What can hang from each mark
J212: J15
J721: J15
J621: J15
J15: J212 J516 J621 J721 J826
J516: J15
J217: J621 J932
J932: J217
J826: J15
J695: J15

Every row comes from one small tree of marks. The marks that hang from a mark follow it in brackets, in the order of their numbers. Every link used is in the known rows. Which tree was each row made from?
Known rows
J15[J212 J516 J826]: [ 0.72 -5.93 -0.38  0.41  0.53  0.17  1.96  0.61 -0.78 -3.22 -0.22 -1.30
  0.47 -1.83  3.55  2.57  1.91  2.56  1.52  4.07  0.57  1.94 -5.17  1.74
  2.84]
J826[J15]: [-0.09 -5.27  0.44  1.03  2.54 -0.85  0.95 -1.49 -1.39 -6.25 -0.72 -4.21
 -1.03 -0.47  1.35 -0.24  1.48  0.84  0.39  3.49 -1.29  1.93 -4.49  0.46
  0.05]
J516[J15]: [-1.49 -4.18  0.64  1.49  2.32 -2.41  0.72 -0.50 -1.29 -6.97 -0.08 -2.83
 -1.33 -1.02 -0.86 -1.28  1.06  1.23 -0.11  2.19 -0.63  2.07 -2.99 -0.28
  0.03]
J212[J15]: [-1.15 -3.19 -0.56  0.81  2.69 -1.95  3.60 -1.99 -2.01 -6.13  0.25 -2.86
 -0.18 -0.61 -0.51 -0.73  1.37  2.38 -0.88  3.14 -0.32  0.51 -2.48  1.01
  1.84]
J932[J217[J621[J15[J516 J721 J826]]]]: [ 1.45 -3.39  0.59  1.21  3.46 -0.32 -1.20 -0.09 -2.33 -3.30 -0.49  3.09
  0.28 -2.37  2.27  2.59  0.98  2.02  4.51  1.71  1.09  3.93 -4.22 -3.56
  4.23]
J212[J15[J721]]: [-1.93 -1.94 -1.07  0.26  1.52 -0.65  2.37 -2.03 -1.54 -4.18  0.15 -2.20
 -0.61 -0.61 -0.74 -1.11  1.07  2.40  0.74  3.01  1.09  1.86 -2.98 -1.17
  2.47]
J695[J15[J621]]: [-2.44 -4.80  0.97  1.23  3.02 -2.38  1.58 -1.99 -2.68 -2.27 -0.34 -3.89
  1.32  0.36  0.68 -0.56  1.01  1.49 -1.16  2.91 -0.36  1.38 -2.01 -2.69
 -0.42]
J15[J212 J826]: [ 0.10 -4.84 -0.76  0.11  0.06 -0.11  2.28  0.66 -1.34 -4.62 -1.16 -1.18
  0.17 -0.85  2.24  1.06  1.86  2.30  1.98  3.69 -0.73  1.83 -5.42  0.98
  2.82]
J217[J621[J15[J212 J721]] J932]: [ 0.42 -1.27 -0.70 -0.37  1.70 -0.04  0.65  1.18 -1.72 -3.87 -0.99 -0.22
 -1.65 -0.02  1.39 -2.12  1.32  0.45  4.04  2.11 -0.43  1.83 -4.65 -2.64
  2.71]
J932[J217]: [ 0.87 -5.23 -0.65  3.24  3.39 -1.56  2.28 -0.44 -2.27 -6.69 -1.26 -0.13
  0.14 -0.08  0.68 -1.77  0.49  2.33  1.26  1.60 -1.89 -0.19 -4.14 -2.40
  0.88]
J15[J516 J621 J721]: [-1.62 -4.03 -0.45  1.34  0.62 -0.51  0.34 -1.71 -1.76 -0.51  0.12 -0.73
  0.91 -0.87  1.87  0.70  1.58  2.70  0.61  4.09  0.93  3.02 -2.07 -2.76
  0.20]
J217[J621[J15[J516 J721 J826]] J932]: [-0.53 -0.16 -0.61  0.00  1.62  1.77 -2.66  0.02 -2.67 -3.77 -1.27  0.43
 -0.54 -0.48  3.09  0.81  1.74 -0.28  3.41  1.95  1.27  3.72 -3.76 -1.53
  2.52]
J516[J15[J212 J721]]: [-1.27 -4.23  0.27  0.10  0.13 -1.26  0.79  1.00  0.25 -3.55  0.76 -1.38
 -2.12 -1.88  0.11 -0.44  0.64  2.34  2.58  2.85  0.84  2.67 -5.39 -1.72
  1.99]
J721[J15]: [-0.58 -4.88 -1.45  1.68  2.24 -0.39  2.44 -0.43 -0.60 -4.60 -1.59 -1.15
 -0.81  0.67 -0.40 -2.09  2.64  1.89 -1.21  1.93 -1.45  2.42 -4.46 -0.55
  0.11]
J932[J217[J621[J15]]]: [ 2.09 -4.30  1.16  2.13  5.76 -3.01  1.38 -0.26 -3.06 -6.31 -0.62  1.34
 -0.35 -0.88 -0.27 -1.32  0.77  1.64  2.36  0.96 -2.09  1.49 -2.93 -3.08
  2.24]
J826[J15[J212 J516 J621 J721]]: [ 0.22 -5.68  0.69 -0.09  0.10  0.17  0.78 -0.74  0.18  0.35  1.20 -2.07
 -0.54 -2.17  4.60  4.03  1.28  2.89  2.37  6.01  1.73  3.57 -5.82 -1.89
  1.47]
J217[J621[J15[J721]] J932]: [-0.59 -0.06 -0.85  0.61  2.18 -0.03 -1.04 -0.48 -2.79 -4.93 -1.60 -0.52
 -1.50  0.89  0.39 -3.18  1.18 -0.25  2.95  1.17 -0.77  2.29 -3.06 -3.14
  1.31]
J621[J15[J212 J516 J721 J826]]: [ 0.13 -5.63  0.13 -0.05  0.93  0.24  0.23  1.37  0.83 -0.39 -0.17  1.03
 -0.58 -2.07  3.10  2.99  1.70  2.69  3.57  4.31  0.35  4.15 -4.85 -0.22
  3.65]
J826[J15[J212 J516]]: [ 1.33 -7.41  1.00  0.81  1.93 -0.56  2.11 -0.33  0.41 -3.45  0.75 -3.95
 -0.81 -1.98  3.92  2.29  1.63  1.81  0.65  4.88  0.07  1.67 -5.83  1.44
  1.78]
J826[J15[J212 J621 J721]]: [-0.14 -4.49  0.31 -0.41 -0.28  0.00  1.33 -0.72 -0.73 -1.22  0.63 -2.34
 -0.33 -1.02  3.13  3.04  1.29  2.29  3.21  5.58  0.49  3.59 -5.94 -2.16
  1.32]
J212[J15[J621 J721 J826]]: [-2.19 -0.62 -0.88 -0.73 -0.38  0.20  0.85 -1.83 -2.83 -2.55  0.58 -0.86
  0.99 -0.94  1.20  3.36  1.18  3.23  2.18  4.56  1.87  3.93 -3.42 -0.84
  2.97]

Which tree is each row?
[-2.74 -1.86  0.14  0.00 -0.85 -0.33 -2.20 -0.55 -2.08 -3.08  0.34 -0.24
 -0.15 -1.52  0.96  3.10  0.91  1.91  2.73  3.59  1.67  5.27 -3.97 -1.98
  1.22]  J516[J15[J621 J721 J826]]
[ 2.65 -5.36  1.04  1.12  3.75 -1.89  1.44  0.67 -0.86 -2.09  0.45  2.53
 -0.48 -2.99  2.12  1.07  0.64  2.79  4.20  2.18  0.54  2.37 -5.04 -4.38
  4.23]  J932[J217[J621[J15[J212 J516 J721]]]]
[-0.92  0.65 -0.96 -0.23  1.23  1.43 -2.13 -0.05 -3.10 -5.13 -2.12  0.35
 -0.82  0.53  1.55 -0.43  1.31 -0.38  4.14  1.68  0.07  3.70 -3.92 -2.34
  2.48]  J217[J621[J15[J721 J826]] J932]
[-1.56 -3.14  0.45 -1.08 -1.40 -0.70 -0.52  1.04 -1.03 -1.75  0.85  0.20
 -0.44 -2.21  2.05  3.75  0.85  2.60  3.77  4.55  1.85  4.89 -5.75 -2.00
  2.60]  J516[J15[J212 J621 J721 J826]]
[ 0.54 -5.98 -0.48  0.29 -0.01  0.82  2.26  0.51 -0.38  0.26  0.10  0.84
  0.79 -1.55  4.24  4.88  3.18  3.17  0.48  4.66  1.10  3.98 -6.11  0.31
  2.22]  J721[J15[J212 J516 J621 J826]]
[-1.63 -2.75 -0.23  0.22  1.32 -0.79  1.64 -2.60 -1.93 -0.61  1.53 -1.47
  0.73 -1.76  1.53  2.35  1.27  3.48  0.08  4.82  2.60  2.60 -2.03 -1.54
  1.92]  J212[J15[J516 J621 J721]]
[ 0.36 -2.46  0.10  1.43  4.13 -0.99 -0.11 -0.73 -2.73 -5.60 -0.88 -1.45
 -0.81 -0.39  1.92 -1.52  1.91 -0.34  0.88  1.64 -0.64  1.18 -2.25 -1.02
  1.00]  J217[J621[J15[J516]] J932]
[-2.81 -4.33  0.15  0.44  1.41  0.61 -1.40 -1.03 -0.94 -1.46 -0.79 -2.61
  0.65 -0.65  2.47  1.31  1.02  1.08  1.29  2.67  2.49  3.03 -3.97 -1.76
  2.05]  J695[J15[J516 J721 J826]]
[ 0.60 -5.23 -1.50 -0.01  0.23  1.13  2.78  1.29 -0.12 -3.30 -1.38 -0.23
 -0.61 -0.37  2.08  1.46  2.82  2.35  0.87  3.05 -0.32  3.27 -7.42  0.96
  2.80]  J721[J15[J212 J826]]
[-2.70 -3.89  0.72  0.26  0.85  0.22 -1.51 -1.67 -1.78  0.65  0.00 -1.80
  1.59 -0.73  3.33  3.47  1.06  2.02  1.09  3.83  2.68  3.59 -3.22 -2.56
  1.59]  J695[J15[J516 J621 J721 J826]]
[-0.26 -4.27 -0.54 -0.34 -1.50  0.70  0.57 -0.03 -1.16  0.52  0.44  0.43
  1.32 -1.63  4.27  4.19  1.86  3.07  3.16  5.21  2.19  3.95 -4.86 -1.61
  2.81]  J15[J212 J516 J621 J721 J826]
[-0.86 -3.94  0.26  0.84  2.56 -2.06  3.03 -2.56 -2.33 -2.27  1.54 -2.77
  1.35 -2.09  1.80  2.41  1.71  3.00 -0.95  4.80  1.20  1.40 -1.33  0.59
  1.56]  J212[J15[J516 J621]]
[-1.77 -1.97 -0.36 -0.40  0.17  0.58  0.53 -2.31 -2.17 -0.90  1.06 -0.88
  1.26 -1.83  2.69  5.07  1.41  3.23  1.31  5.05  3.12  3.89 -3.05 -0.50
  3.21]  J212[J15[J516 J621 J721 J826]]
[ 0.30 -3.17  0.62  0.21  3.21 -1.85  0.10 -0.58 -3.04 -6.06 -1.18  0.47
  0.10 -1.08  0.22  0.39  1.87  0.75  2.19  1.82 -1.25  4.00 -2.23  0.14
  2.71]  J217[J621[J15[J826]]]
[ 2.73 -5.81  1.19  1.35  4.94 -3.19  2.82  0.92 -2.22 -5.41  0.06  1.89
 -0.25 -2.17  0.88 -0.35  0.89  2.42  3.46  1.80 -1.70  1.34 -4.64 -2.63
  3.49]  J932[J217[J621[J15[J212]]]]
[-1.72 -5.15  0.83 -0.52  0.26  0.06  0.31 -0.28 -0.85  2.00  0.88 -1.61
  1.46 -1.63  4.36  4.34  0.98  2.39  2.25  4.65  3.28  3.52 -4.83 -2.31
  2.76]  J695[J15[J212 J516 J621 J721 J826]]
[ 0.39 -6.19  0.35  0.18  0.53  0.61  0.89 -0.31  0.96 -1.48  0.74 -3.02
 -1.32 -1.93  3.73  2.42  1.25  2.00  2.30  4.74  1.42  2.74 -6.35 -0.74
  2.18]  J826[J15[J212 J516 J721]]
[ 1.25 -1.92 -0.17 -0.42  1.93  0.04  0.37  1.52 -2.62 -5.88 -1.16 -0.44
 -0.78 -0.30  2.47  0.61  1.79 -0.09  3.49  2.50 -0.85  2.06 -5.22  0.07
  3.42]  J217[J621[J15[J212 J826]] J932]
[-1.38 -5.30  1.20 -0.47  1.16 -1.05  1.84  0.06 -1.85 -1.30  0.03 -2.33
  1.54 -0.81  2.95  2.87  1.04  2.06  1.27  4.29  0.66  2.16 -4.76 -1.14
  2.11]  J695[J15[J212 J621 J826]]
[-0.64 -3.53 -1.41 -0.32 -1.24  1.05  1.26  0.99 -0.81 -2.85 -0.92 -0.05
 -0.29 -0.69  1.92  0.86  1.32  2.58  3.36  3.59  0.60  3.08 -5.86 -0.91
  3.15]  J15[J212 J721 J826]
[ 2.36 -4.35  0.55  0.62  3.47 -2.16  2.09  0.85 -1.62 -3.60 -0.20  2.74
 -0.94 -1.83  0.56 -0.37  0.38  2.68  4.71  1.99 -0.64  2.67 -5.21 -4.65
  3.93]  J932[J217[J621[J15[J212 J721]]]]
[-1.20 -4.52 -0.11  0.96  1.93  0.25 -1.16 -0.22 -0.38 -1.71 -1.13  0.42
 -0.57 -1.16  2.34  2.09  1.76  2.08  2.65  3.42  0.06  4.50 -3.27 -0.28
  2.32]  J621[J15[J516 J721 J826]]
[ 2.29 -5.09  1.59  2.64  6.08 -2.81  1.00 -0.62 -2.51 -4.77 -0.19  1.42
  0.05 -2.19  1.27  0.28  1.05  1.96  2.06  1.39 -1.17  1.55 -2.61 -2.69
  2.43]  J932[J217[J621[J15[J516]]]]
[-0.72 -3.45 -1.04 -0.71 -1.83  0.45  1.17  0.11 -1.93 -0.84 -0.37  0.65
  0.56 -0.98  2.77  2.73  1.43  2.92  3.66  4.85  0.78  4.00 -5.20 -1.83
  2.50]  J15[J212 J621 J721 J826]
[-0.02 -4.65 -0.91 -0.17 -0.89  0.98  0.83  0.48 -0.32 -1.45 -0.20 -0.16
 -0.02 -1.64  3.50  2.15  1.72  2.71  2.97  4.09  1.82  2.80 -5.69 -0.25
  3.45]  J15[J212 J516 J721 J826]
[-0.10 -0.42 -0.43  0.34  2.65  0.09 -1.11  0.09 -3.64 -6.92 -2.07 -0.95
 -0.41  0.18  1.69 -0.69  1.80 -0.75  2.73  1.54 -1.32  2.63 -3.24 -0.34
  1.98]  J217[J621[J15[J826]] J932]
[ 0.17 -1.21 -0.20  1.22  3.65 -1.23  0.44 -0.60 -3.26 -6.74 -1.60 -1.71
 -0.69  0.71  0.62 -2.89  1.59 -0.43  1.61  1.08 -1.76  1.49 -2.36 -1.07
  0.85]  J217[J621[J15] J932]
[-1.97 -2.21 -1.22  0.21 -0.96  0.56 -0.27 -1.23 -2.84 -2.16 -1.00  0.02
  1.09 -0.06  1.76  1.87  1.54  2.25  2.58  3.80  0.66  4.26 -3.64 -2.24
  1.14]  J15[J621 J721 J826]
[-0.26 -4.86 -0.57 -0.15  0.76 -0.13  0.60  1.43  0.07 -1.93 -0.94  0.97
 -0.84 -1.10  1.78  1.75  1.63  2.46  4.24  3.99 -0.80  4.25 -5.18 -0.62
  3.30]  J621[J15[J212 J721 J826]]
